Each row was made from one path, in order. Every step used is in the known rows, and no mark comes twice. Write each row's path.
In the rows, zero is written as 128.
Known rows
dufus -> lami -> guga -> logovir: [128,137,130,140,128,145,130,117,149,129,127,134,124,142,126,168,118,144,140,138,153,133,126,140,128,131,127,127,156,144,115,139,124]
logovir -> bisek -> numi -> guga -> lami: [136,132,130,137,158,119,149,126,119,136,134,139,118,136,148,112,117,131,116,108,109,129,133,124,133,129,101,128,153,160,113,124,105]
numi -> guga -> logovir -> bisek: [136,147,127,135,142,111,145,132,122,131,136,132,105,136,138,142,108,129,121,109,126,127,131,118,121,131,105,115,150,157,115,122,99]
vufis -> bisek -> logovir -> guga -> numi: [132,148,129,153,151,106,173,127,116,132,131,133,108,126,130,135,92,129,122,101,142,125,139,124,122,126,101,108,149,152,104,113,92]
vufis -> bisek -> numi -> guga -> logovir: [129,138,110,145,155,105,162,124,118,136,132,139,119,122,142,130,97,127,115,101,121,113,138,113,124,121,91,118,144,160,101,116,104]
logovir -> bisek -> luse -> guradez: [138,128,142,146,130,116,129,143,138,132,155,143,121,140,131,161,140,121,129,108,130,141,135,151,138,118,131,127,141,155,121,119,125]
vufis -> guga -> lami: [137,121,121,137,142,125,133,123,116,135,120,126,129,138,133,106,134,136,127,127,131,127,132,125,124,140,110,132,151,126,130,132,120]
lami -> guga -> numi: [132,127,140,129,124,142,144,117,139,118,128,130,116,143,129,144,124,140,128,131,146,144,128,127,134,126,129,123,152,136,116,125,110]
luse -> bisek -> logovir: [131,132,124,145,143,125,146,136,142,135,130,145,140,124,127,117,138,140,125,122,126,116,134,140,129,137,115,126,120,134,123,134,124]
rekab -> guga: [131,133,130,134,131,125,128,120,123,132,123,124,128,134,132,134,120,140,121,129,131,119,127,119,128,124,120,129,141,130,137,142,126]
gabis -> dufus -> lami -> guga -> numi: [125,141,139,155,134,154,145,114,151,142,136,132,127,144,121,183,113,138,142,137,141,142,125,138,145,118,130,127,155,143,118,142,135]
bisek -> luse -> guradez: [138,121,132,142,127,122,129,137,136,132,147,142,133,137,131,150,151,126,129,115,130,135,129,147,138,121,132,129,136,142,117,128,138]
luse -> bisek -> numi -> guga: [135,127,123,144,151,121,157,131,133,137,137,147,139,122,137,108,128,135,114,114,103,120,130,124,140,132,101,127,126,148,113,124,123]
bisek -> luse: [130,124,132,130,132,126,126,132,130,124,139,136,133,132,129,144,134,121,127,121,133,132,129,138,131,120,133,131,130,136,123,127,126]
lami -> guga: [129,123,136,126,120,143,129,123,143,121,127,128,124,139,126,137,130,137,133,139,139,141,127,134,130,133,134,134,141,127,121,130,121]
dufus -> lami -> guga -> numi -> bisek: [131,137,133,147,135,151,149,112,144,117,138,142,119,144,123,172,113,143,132,129,146,142,127,128,146,122,117,115,164,156,107,136,112]
rekab -> guga -> numi -> bisek: [137,140,124,143,144,123,150,112,115,121,129,136,116,138,135,147,108,145,113,114,134,121,128,105,135,116,101,107,155,151,122,138,103]
dufus -> lami -> guga: [125,131,138,138,123,153,126,122,152,128,133,131,129,141,121,160,125,138,140,145,144,140,126,143,138,131,135,137,148,135,122,139,135]
logovir -> guga -> numi -> bisek: [139,142,130,145,145,117,160,119,112,119,133,134,107,129,128,136,98,132,118,108,131,133,125,112,131,124,100,98,152,154,105,119,93]
logovir -> bisek: [128,135,139,132,131,123,128,135,130,128,135,129,117,132,129,138,118,123,129,120,128,134,134,132,128,124,126,126,134,140,132,120,116]
rekab -> guga -> lami: [136,127,128,133,142,128,125,111,120,135,118,129,132,142,139,118,132,150,123,130,131,117,125,123,128,131,115,134,156,132,138,153,124]
logovir -> bisek -> luse: [131,131,142,133,134,120,125,138,132,123,146,138,121,136,130,153,123,116,128,114,132,139,135,143,131,116,131,128,135,149,128,118,114]
luse -> guradez: [135,125,128,140,122,123,132,133,135,137,137,134,128,132,129,134,146,132,129,122,125,131,127,136,135,131,127,126,134,134,122,129,140]
vufis -> bisek: [123,127,125,136,134,118,134,129,128,129,132,130,127,124,127,133,116,123,131,120,131,125,138,127,129,123,120,130,131,133,127,121,123]
dufus -> lami: [124,136,130,139,130,139,126,126,136,135,135,130,134,130,124,151,123,129,136,135,133,128,127,137,135,126,130,131,135,136,129,136,142]
gabis -> dufus -> lami -> guga -> logovir: [125,143,128,156,136,147,133,115,152,146,129,133,131,142,122,184,111,140,147,139,144,131,124,143,132,125,126,129,153,143,117,148,136]
luse -> bisek: [131,124,129,139,134,128,131,131,140,131,132,141,141,124,124,120,141,137,128,127,122,122,130,135,135,134,121,128,121,129,133,132,132]
lami -> guga -> numi -> bisek: [135,129,132,136,134,141,152,115,135,111,132,139,112,141,128,149,117,141,125,123,142,141,128,119,139,125,115,111,156,147,106,127,99]
logovir -> guga: [133,136,134,136,132,119,137,128,118,130,128,123,119,126,126,124,110,128,126,123,129,131,124,127,124,133,118,119,138,133,120,122,116]
logovir -> bisek -> numi -> guga -> lami -> dufus: [130,140,128,146,170,126,149,127,119,139,134,147,125,138,145,122,127,134,124,118,113,131,131,127,141,133,101,133,153,165,115,135,122]
gabis -> dufus: [125,133,125,143,136,130,131,126,132,145,128,127,134,127,125,144,119,124,135,128,119,126,127,131,132,122,127,130,125,126,129,136,139]

Write each row's path
[138,130,133,134,143,122,134,119,117,132,122,126,123,133,133,108,123,137,128,124,129,130,122,130,125,139,114,125,154,134,121,133,114]
logovir -> guga -> lami
[121,142,127,155,138,140,129,124,140,151,135,129,139,130,121,168,116,125,142,134,124,126,126,139,139,119,129,133,132,135,130,145,154]
gabis -> dufus -> lami
[134,143,118,143,151,124,164,124,122,121,130,144,116,130,133,140,114,136,117,107,134,123,134,118,129,124,104,103,141,154,103,128,97]
guga -> numi -> bisek -> logovir
[137,138,128,141,153,119,149,123,118,135,119,132,122,133,135,107,121,140,125,118,134,124,126,134,118,144,108,123,152,139,111,136,105]
bisek -> logovir -> guga -> lami
[138,143,130,137,146,109,142,135,123,127,146,140,110,141,139,157,113,122,120,101,131,131,132,129,124,123,110,118,153,165,110,121,98]
numi -> guga -> logovir -> bisek -> luse
[130,122,125,144,145,124,142,129,138,134,132,146,144,117,132,112,129,135,121,118,114,119,132,137,138,124,114,127,117,140,123,123,129]
luse -> bisek -> numi
[138,127,123,128,146,127,139,121,122,133,127,132,126,139,140,109,137,137,123,124,118,127,123,118,131,141,110,132,153,136,119,140,121]
numi -> guga -> lami
[138,134,114,147,156,114,158,125,130,138,131,149,132,122,140,116,121,141,113,107,111,110,129,122,130,132,93,116,134,157,106,125,112]
luse -> bisek -> numi -> guga -> logovir
[145,123,135,150,133,135,153,123,144,114,151,154,117,150,130,172,140,138,125,111,143,147,129,138,148,119,120,113,164,162,96,126,108]
lami -> guga -> numi -> bisek -> luse -> guradez
[136,137,127,143,144,139,166,120,137,115,129,145,112,142,130,149,116,144,122,118,146,135,132,124,132,130,110,110,154,152,97,129,92]
lami -> guga -> numi -> bisek -> logovir
[137,138,144,157,130,134,132,132,159,134,155,149,117,154,128,198,132,137,140,119,154,146,132,164,139,121,130,126,170,171,108,131,122]
dufus -> lami -> guga -> logovir -> bisek -> luse -> guradez
[132,139,114,142,147,125,150,130,126,124,129,142,125,126,130,132,119,132,121,116,128,118,133,124,126,131,109,114,131,145,108,133,110]
numi -> bisek -> logovir
[135,141,122,151,149,108,150,132,113,138,127,131,111,128,137,131,95,127,118,103,131,122,142,127,117,122,98,113,144,158,117,104,95]
vufis -> guga -> logovir -> bisek -> numi
[132,138,132,138,148,117,153,134,123,134,140,136,114,128,141,127,104,122,114,107,109,131,135,120,133,123,106,123,138,159,113,112,107]
logovir -> bisek -> numi -> guga
[134,139,113,136,150,115,156,122,118,135,128,136,121,125,144,126,109,134,112,108,117,116,128,115,124,127,99,115,141,155,101,123,108]
bisek -> numi -> guga -> logovir
[127,130,118,143,151,113,159,127,121,135,137,137,124,120,139,122,104,121,116,108,112,121,139,116,134,121,100,127,135,152,107,114,115]
vufis -> bisek -> numi -> guga
[131,137,130,143,154,129,132,119,115,135,121,135,130,137,131,118,132,140,136,133,132,131,120,133,134,143,113,130,152,139,121,144,131]
logovir -> guga -> lami -> dufus
[149,136,133,158,145,111,161,128,119,124,152,147,111,138,131,159,121,130,118,95,133,139,125,131,141,117,105,99,161,169,94,118,102]
logovir -> guga -> numi -> bisek -> luse -> guradez
[124,151,138,160,138,141,133,122,154,145,136,134,118,145,122,193,99,135,147,131,144,136,131,147,132,121,125,126,158,155,121,140,124]
gabis -> dufus -> lami -> guga -> logovir -> bisek
[138,149,120,151,155,121,166,116,116,125,126,140,115,137,137,146,106,149,110,109,138,114,133,109,128,120,95,104,154,156,113,141,95]
rekab -> guga -> numi -> bisek -> logovir
[122,137,136,153,130,155,130,119,157,144,134,130,136,140,118,176,118,134,147,146,135,138,126,144,142,125,135,138,145,135,124,146,147]
gabis -> dufus -> lami -> guga
[126,129,123,135,150,138,123,121,124,134,121,139,139,139,132,122,150,140,138,138,131,128,124,133,137,139,124,138,143,133,129,150,144]
guga -> lami -> dufus
[126,143,137,149,141,136,140,121,147,133,134,140,116,138,133,169,99,138,133,123,143,135,135,146,130,119,118,123,157,168,110,124,108]
dufus -> lami -> guga -> logovir -> bisek -> numi
[132,124,116,142,161,115,155,120,119,137,131,141,129,128,145,107,116,130,118,108,113,120,138,118,134,128,97,132,151,153,108,127,113]
vufis -> bisek -> numi -> guga -> lami
[130,141,144,146,135,138,126,127,152,125,146,143,117,150,128,193,114,132,139,123,157,143,133,156,131,119,130,127,164,165,115,131,109]
dufus -> lami -> guga -> logovir -> bisek -> luse
